(in the rows, 128 means zero)
Known rows, with every step that occurs
kede, bati, fori, vasono: [180 142 109 106  98 125 130 171 133 107  87 102 180 137  96 119  92  66
 109 133 132 125 156 118 106 143 147 223 132  76 144 124 101 173 225 115
 118 170 113  90 201]
kede, bati: [180 167 137 120 112 107 115 111 120 112 120  86 127 136 141 115  67 130
 124 114 128 105 128 117 119 153 156 181 163 124 162 132  69 145 140 129
 127 141 148 141 189]
bati, galemub: [153 119 128  93 142 134 120 126 122 146 110 149 128 110 128 121 114 115
 138 152  85 126 145 148 124 115 180 124 129 152 118 143  87 128 130 142
 120  99 152 126 136]
galemub, fesi: [146 124 101 104 106 142 114 105 128 109 153 107 131 160 128 146  84 132
 149 119 156 104 133 117 125 181 115 140 101 132 150 140 120 118 151 108
  89 106 111 150 120]
galemub, pafa, zogi: [120 164 147 140  71 130 123 163  74 105 142 121 156 144 123  91 150 185
 126 138 109 162 133 150 126 128 163  97 127 165 140 149  97  87 115 125
 143 113 162 133 118]
zogi, pafa, lopo, bati: [120 112 134 137 146  75  95  99 131 173  67  86 102 163 157  85 185 123
  90 100 113 125  81 153 102 147 112  86 166 190 141 150  71 153 124 124
 156 165 148 123 132]
bati, fori, vasono: [159  97 114  88 116 142 118 174 107 116  79 142 179 153  85 134 130  68
 129 148 140 136 156 125 122 141 147 201  86  99  99 134 135 164 221  91
 111 144 107  85 151]
vasono, fori: [140 113 147 140 118  78 157 140  72 127 116 123 126 139 125 160  98 102
 143 149 132 131 128 135 130 116 153 164  83 138 111 122 133 154 115 137
 137  75 148 136 125]
fesi, lopo, bati, fori: [146  94 129 150 118 114  76 159 152 140  92 114 147 138  94 145 153 123
 117 108 141 104 122 114 128 167  83 144 158 103  82 134 137 127 187 109
 166 132 114 151 100]
fori, bati, galemub, fesi, lopo: [ 96 112 103 123 113 182 155 139 182  99 197 153 113  60 104 167 134 122
 148 165 122  76 143 132 165 139  50 142  89 128 142 100 176  84  91 166
 113  87  93 132 102]
fori, vasono: [149 103 134 105 129 113 127 152  71  99  98 132 135 115 103 148 123  96
 149 142 122 122 142 141 145 111 159 201 103 128 122 147 118 148 166 102
 106 127 125  98 179]
galemub, pafa: [133 136 142 112  96 123 111 132  80 122 145 128 127 133 140 130 120 159
 142 127 110 155 141 136 141 110 159 105 122 122 129 154 109 118 128  88
 149 102 159 101 121]
bati, galemub, fesi, lopo: [135 116  83 141 122 152 136 142 154 119 165 131 139  95 123 150 113 127
 155 159 123  87 142 124 157 142  93 119 137 138 110 129 146  80 122 154
 125  86  99 170 123]
fesi, galemub, bati, fori: [153 140 120 106 143 112 109 114 158 133  65 170 140 196  95  91 157 114
 155  85 147 135 132  82 117 163 125 109 130  77 139 111 156 136 151 132
 112 185 116 139  94]
vasono, fori, bati, galemub: [ 97  99 161 119 119 120 194 144 117 142 146 182 110  70 117 164 135  79
 131 190  82 122 157 161 134  80 132 156  50 128 138  90 149 152  81 193
 136  65 152  85  96]
bati, galemub, fesi, lopo, pafa, zuleb: [104 128 114 172 126 142 111 143 200  77 183  94 133 134 155 192  80 123
 110 183 158 120  73 120 151 112  60 114 131 135 111 147 131 101 113 179
 156  93  67 191 114]
pafa, lopo: [138 110 127  99 162 152 103 114  99 135  86  88 150 180 157  92 127 115
 127 121 139 139 108 120 129 126 164 127 153 152  93 133 132 155 110 100
 122 117 145 129 176]
fesi, galemub, bati: [147 147 134 127 152  86 116  92 122 120  88 162  93 160 116 110 148 143
 176  85 129 119 117  94 146 135 137 106 144 105 159 126 143 116  98 136
 111 168 130 152 117]
vasono, fori, bati: [104 108 171 120 106 111 175 135  96 112 143 151 101 110 110 171 119  94
 136 150 131 119 134 145 143 115 109 184  43 128 136  90 165 159  88 155
 131  83 143  97 110]
bati, fori: [163 115 121  77 118 156  93 134 134 134  90 125 169 184 104 109 106 101
 119 128 147 137 144 118 110 171 147 155 109 118 101 129 128 153 191  97
 118 129 128 124 117]
piba, fori, bati, galemub, pafa: [124 116 165 119  70 165 171 138 109 146 185 170  99  66 160 138 115 127
 121 192  68 125 203 163 138  57 153 115  75 126 137  83 113 128  97 131
 118  71 169  39  69]
fori, bati: [118 115 164  75 117 151 123 118 121 100 141 144 102 119 105 138 124 121
 137 123 131 104 133 139 147 147 117 179  80 138 148 111 139 137 110 121
 106 121 140  90 124]
zogi, pafa, zuleb: [132 160 134 114 123 112 109  90 121  88 108 109 115 193 147 126 103 114
  93 157 168 128  74 134 140 141 108 141  91 180 146 147  94 122 135 153
 141 113 133 151 145]
galemub, bati, fori: [162 117 163  86 135 131  99 140 128 141  75 161 163 179 103  95 158 111
 124 113 115 127 135 112 110 149 162 109 123  71 150 133 133 154 180 110
 120 147 131 117  93]
lopo, fesi: [142 134 126 116 150 140 131 104  95 136 136 138 129 121 118 128 102 155
 125  91 148 128 150 124 111 163 164 166 135 129 113 130 136 130 178  89
  84 134 136 146 142]
lopo, pafa, zuleb: [126 138 174 129 126 110  79 120 138  81 130  84 121 192 159 170  73 128
  95 145 169 152  61 122 135 122 123 149 120 148 119 161  92 154 131 133
 146 123 110 155 132]
vasono, fori, bati, galemub, fesi, lopo: [ 80  99 110 165 100 138 207 160 152 113 203 162 113  49 108 195 131  94
 150 191 124  81 149 139 157 110  43 150  58 115 130  79 203 103  71 198
 140  51 100 131  89]
fori, bati, galemub: [112 113 154  76 131 161 141 127 144 134 137 172 106  81 109 132 139 106
 130 160  85 108 153 155 137 111 138 147  84 140 147 113 122 132 103 159
 110 103 147  86 113]
zogi, pafa: [147 145 125  99 116  93 110 104 116 132 105 119 103 146 130 101 124 130
 124 121 127 122 110 150 130 165 124 135 105 192 154 140  79 126 142 127
 134 143 148 130 127]
piba, domab: [169  94 152  82 140 151  97 138 119 120 106  88 115 151 155 134  95 123
 154 145  64  74 124 134 145 133 131 148  95 140  94 130 106 123 124 104
 127  84 162 166 158]
zuleb, pafa, lopo, fesi, galemub: [149 158  67 144 221 140 143  60 159 137 114 122 140 114  97  92 129 122
 124  56 215 133 105 105 124 147 131 120 160 138 118 110 169 127  97 102
 117 224 113 157 183]
kede, bati, galemub, fesi, lopo, pafa: [144 156 108 180  93 103 126 154 209 113 192  64 114  78 152 160  68 138
 120 134 113  96 106 132 129 144  74 127 182 121 159 128  83 110 122 175
 161 150  81 179 146]
fesi, lopo: [149 124 129 134 131 125 105 140 101  97 131 106 128 113 115 142 111 142
 157 128 146 102 118 118 175 143 109 169 147 146  84 129 149 104 116 110
 149 106 132 170 154]
bati, galemub, fesi, lopo, pafa: [123 110 112 154 113 115 116 160 188 124 183 102 114  90 137 170 101 136
 137 147 121 107 107 141 149 135  70 106 146 143 119 136 115 104 120 151
 152 125  78 168  96]
lopo, fesi, galemub, pafa, zogi: [ 98 200  88 178 101 128 160 128 105 118 153 151 137 128 102  88 151 207
 135  84 165 174 150 113 114 150 134 112 153 146 124 119 153  67 123 124
 105 178 137 168 120]

Rows
[132 134 115 100 151 123 110 103 115 148  79  84 122 176 160  66 150 115
 107 123 137 139  87 145 128 150 126 105 138 201 125 134 100 148 108 117
 139 147 148 127 162]
zogi, pafa, lopo
[ 88 120 159  90  98 159 147 146 126 142 175 187 109  66 121 133 156 135
 127 164  62 142 164 163 136  75 145 100  88 112 161 121 124 115  91 146
 142  91 159  50  96]
fori, bati, galemub, pafa
[107 135 127 174 111 131  93 133 174  47 190  64 122 173 155 206  64 135
 115 149 206 116  55 101 164 146  39 146 125 130 109 149 150 108 122 140
 154 102  58 202 122]
galemub, fesi, lopo, pafa, zuleb
[129 147 157 175  95 101  95 191 137  88 138  72 137 128 118 127 138 172
 124 125 140 131  68 148 155 159  94 146 164 196  89 139 108  96 104 138
 168 152 114 200 123]
fesi, lopo, pafa, zogi
[ 87 185  96 168 142 138 151  78 114  94 160 151 119 163 139 146  94 172
 117 109 206 172 123  78 131 114 118 128 135  90 112 130 184  88 131 114
 118 128 123 155 140]
lopo, fesi, galemub, pafa, zuleb
[ 66 113 151  95 136 189 153 141 123 152 144 152 135  91 159  95 181 127
 111 169  71 157 140 151 128  58 147  72 122 118 137 112 149 140  62 146
 146  95 159  43 128]
fori, bati, galemub, pafa, lopo
[158 100 149  96 138 122 131 178 108 121  62 174 171 149  84 113 181  77
 132 132 103 133 150 120 119 116 161 156 103  56 152 137 146 165 209 105
 113 164 106  77 129]
galemub, bati, fori, vasono
[100 113 117  82 113 182 152 115 175 123 179 167 114  95 109 150 121 106
 138 159 113  90 162 143 123 144  98 137  62 129 175 112 135 114 114 163
  83 101 105  98  90]
fori, bati, galemub, fesi
[ 53 101 154 138 127 145 205 159  96 164 150 160 133  83 156 123 176  99
 110 195  71 168 149 159 126  25 141  80  83 108 123  97 173 162  41 173
 171  57 168  46 115]
vasono, fori, bati, galemub, pafa, lopo
[ 95 117  96 150 124 122  94 117 155 175  70 115 144 199 140  94 182 125
 116  92 150 174 127  93  89 124 106  61 173  86  96 127 148 144 137 103
 164 171 125 108 105]
fesi, galemub, pafa, lopo, bati, fori
[114 175 110 156 155 157 174 121 116 184 150 108 163  79 182  73 123 161
  81 122  82 166 161 129  79  70 195  77 221  83 140 125 108 140 129 131
 136 136 164 103 197]
kede, bati, galemub, pafa, lopo, fesi
[ 87 100 123 131  98 139 207 133 152 132 184 172 114  86 117 178 120  85
 139 184 110 101 161 148 119 116  94 141  30 116 166  91 167 131  98 197
 109  59 110  95  77]
vasono, fori, bati, galemub, fesi
[111 138 112 183  86 128 125 190 188 104 178  91 143 103 122 137 139 160
 124 155 119 119  98 154 134 156  74 101 149 187 121 137 104  74 106 183
 146 134  83 202  94]
bati, galemub, fesi, lopo, pafa, zogi
[ 91 131 112 133 170 175 163 126  94 189 145 150 163  93 165  83 160 160
  97 136  92 183 158 139  94  67 195  56 181 107  99 138 142 131 129 105
 126 111 157  96 147]
bati, galemub, pafa, lopo, fesi
[122 152 103 133 107 101 117 112 104 118 136 140 105 149 133 129 116 165
 171 103 150 155 141 107 142 118 128 107 128 125 127 131 136  96 100 106
 139 138 140 130 118]
fesi, galemub, pafa
[197 101 143 132  99 119 150 150  63 105 114 117 126 116 140 152  85  86
 150 169 124 107 182 139 145 100 171 216  90 144 100 110 111 161 175  82
  88 109 129  86 147]
piba, fori, vasono
[140  98 150 170 123  85  88 136 119 125 115 104 102 107 116 160 149 145
 140 106 121  84 106 122 155 139  96 144 170 135  96 146 120 106 130 115
 164 116 132 164 125]
fesi, lopo, bati
[131 135  99 132 162 118 163 139 134 132  76 208 149 134  68 111 182 105
 143  79 153 143 170  89 107 139 135 166 131  36 141 112 198 138 219 102
  71 222  81 112 128]
lopo, fesi, galemub, bati, fori, vasono
[141 118 158 147 119  93  82 164 137 108 144  83 108 114 134 164 104 150
 138 114 142 126  82 138 166 136  92 152 155 156  87 138 119 129 114 112
 174 142 110 169 130]
fesi, lopo, pafa
[ 94 138 124 134 156 166 146 122  74 159 143 118 155 129 164  90 148 172
 110 100 141 178 134 123 107 102 173  87 175 107 100 133 162 139 131  65
 121 127 153 105 159]
galemub, pafa, lopo, fesi
[146 158 104 150 241 124 149  63 157 143 104 156 133 111 101  75 176 131
 128  44 179 127 100  91 128 126 143  73 174  94 164 116 181 128  87 114
 117 241 116 145 160]
zuleb, pafa, lopo, fesi, galemub, bati
[106 170  90 154 129 120 149  95 103 135 158 164 108 114 123 124 120 187
 149  75 165 166 158 103 120 132 130 119 146 103 119 121 165  97 139  86
 106 160 134 136 125]
lopo, fesi, galemub, pafa
[135 158 124 146 179  98 148  80 119 137 114 182  99 129 110 106 153 167
 158  52 145 124 137  88 121 151 140 117 162  84 155 111 174 113 136 117
  75 187 123 161 115]
lopo, fesi, galemub, bati
[172 161 126 120 124 117 134 122 138 141 121 110 132  95 144 108  77 116
 115 145  82 112 148 137 109 120 178 148 173 127 164 128  54 136 135 169
 130 124 154 134 179]
kede, bati, galemub
[142 116  91 104 122 149 132 116 145 139 153 137 137 124 130 135  99 119
 145 151 108 108 154 136 115 151 139 108 106 138 151 140 104 112 143 146
  97  92 112 137 111]
bati, galemub, fesi
[162  96 141 140 185 104  89  90 146 151  94  88 131 114 111 113 162  97
 102  89 136 103  83 138 119 120 144  87 159 148 146 160  87 151  99 106
 170 180 140 115 151]
zuleb, pafa, lopo, bati
[138 156 102 122 167 131 138  99 157 153  87 189 139 166  92  90 155 140
 139  57 165 140 152  76  95 173 133 119 149  57 135 101 187 130 191 113
  77 205 103 151  94]
lopo, fesi, galemub, bati, fori
[119 136 164 163 129 114  84 147 145  62 142  74 123 160 148 183  84 134
 109 148 181 132  44 114 172 111  75 163 140 145  81 149 137 127 109 137
 183 110  98 187 144]
fesi, lopo, pafa, zuleb
[ 91 126 111 167 136  91 100  99 123 155  97 109 102 164 159 110 178 155
 133  82 131 156 113 103 111 101 118  57 192 121 116 145 132 124  91 113
 160 161 142 114 125]
fesi, galemub, pafa, lopo, bati
[136 148 169 136  91  97  91 167 132 108 126  83 136 158 120 112 127 165
 109 113 131 153  86 158 113 162 141 129 135 193 127 149  64 132 124 138
 137 163 127 166 111]
lopo, pafa, zogi
[121 128 119 121 185 168 134 100  94 151 108 106 154 144 153  92 126 144
 110  95 157 143 128 114 105 140 171 137 174 130  86 124 159 153 145  85
  89 136 139 139 177]
pafa, lopo, fesi
[101 108  87 144 138 105 123  94 183 194 105 103 113 138 164  92 187 105
  93 135  89 108 107 158  82 147  91  38 153 177 168 153  69 127 133 171
 131 143 118 126 101]
zogi, pafa, lopo, bati, galemub, fesi
[126 124 135 110 111 128 130 144  99 155 145 160 134  93 142 123 132 148
 134 164  63 155 156 154 127  74 184  76 129 125 132 154  90 111 118 129
 156  87 167  89 116]
bati, galemub, pafa
[156 112 171 106  89 160 144 118 112 112 157 131  93 124 144 145  85 115
 134 151 135  91 173 141 148 133 128 193  65 152 121  73 131 154 117 105
  83  97 146  79 100]
piba, fori, bati
[134 100 110 142 114 111 117 110 163 160 133 134 112 114 125 156 133 126
 129 131  86  92 147 138  92 149 122  89 133 126 168 158  75 113 161 157
 108 104 114 134  79]
lopo, bati, galemub, fesi
[124  90 152 137 163 108  84 109 113 159  72  85 125 162 154 114 164 122
 113 100 117 121 104 124 104 126 144 103 183 141 108 149 105 160 123 106
 140 130 145 125 148]
pafa, lopo, bati
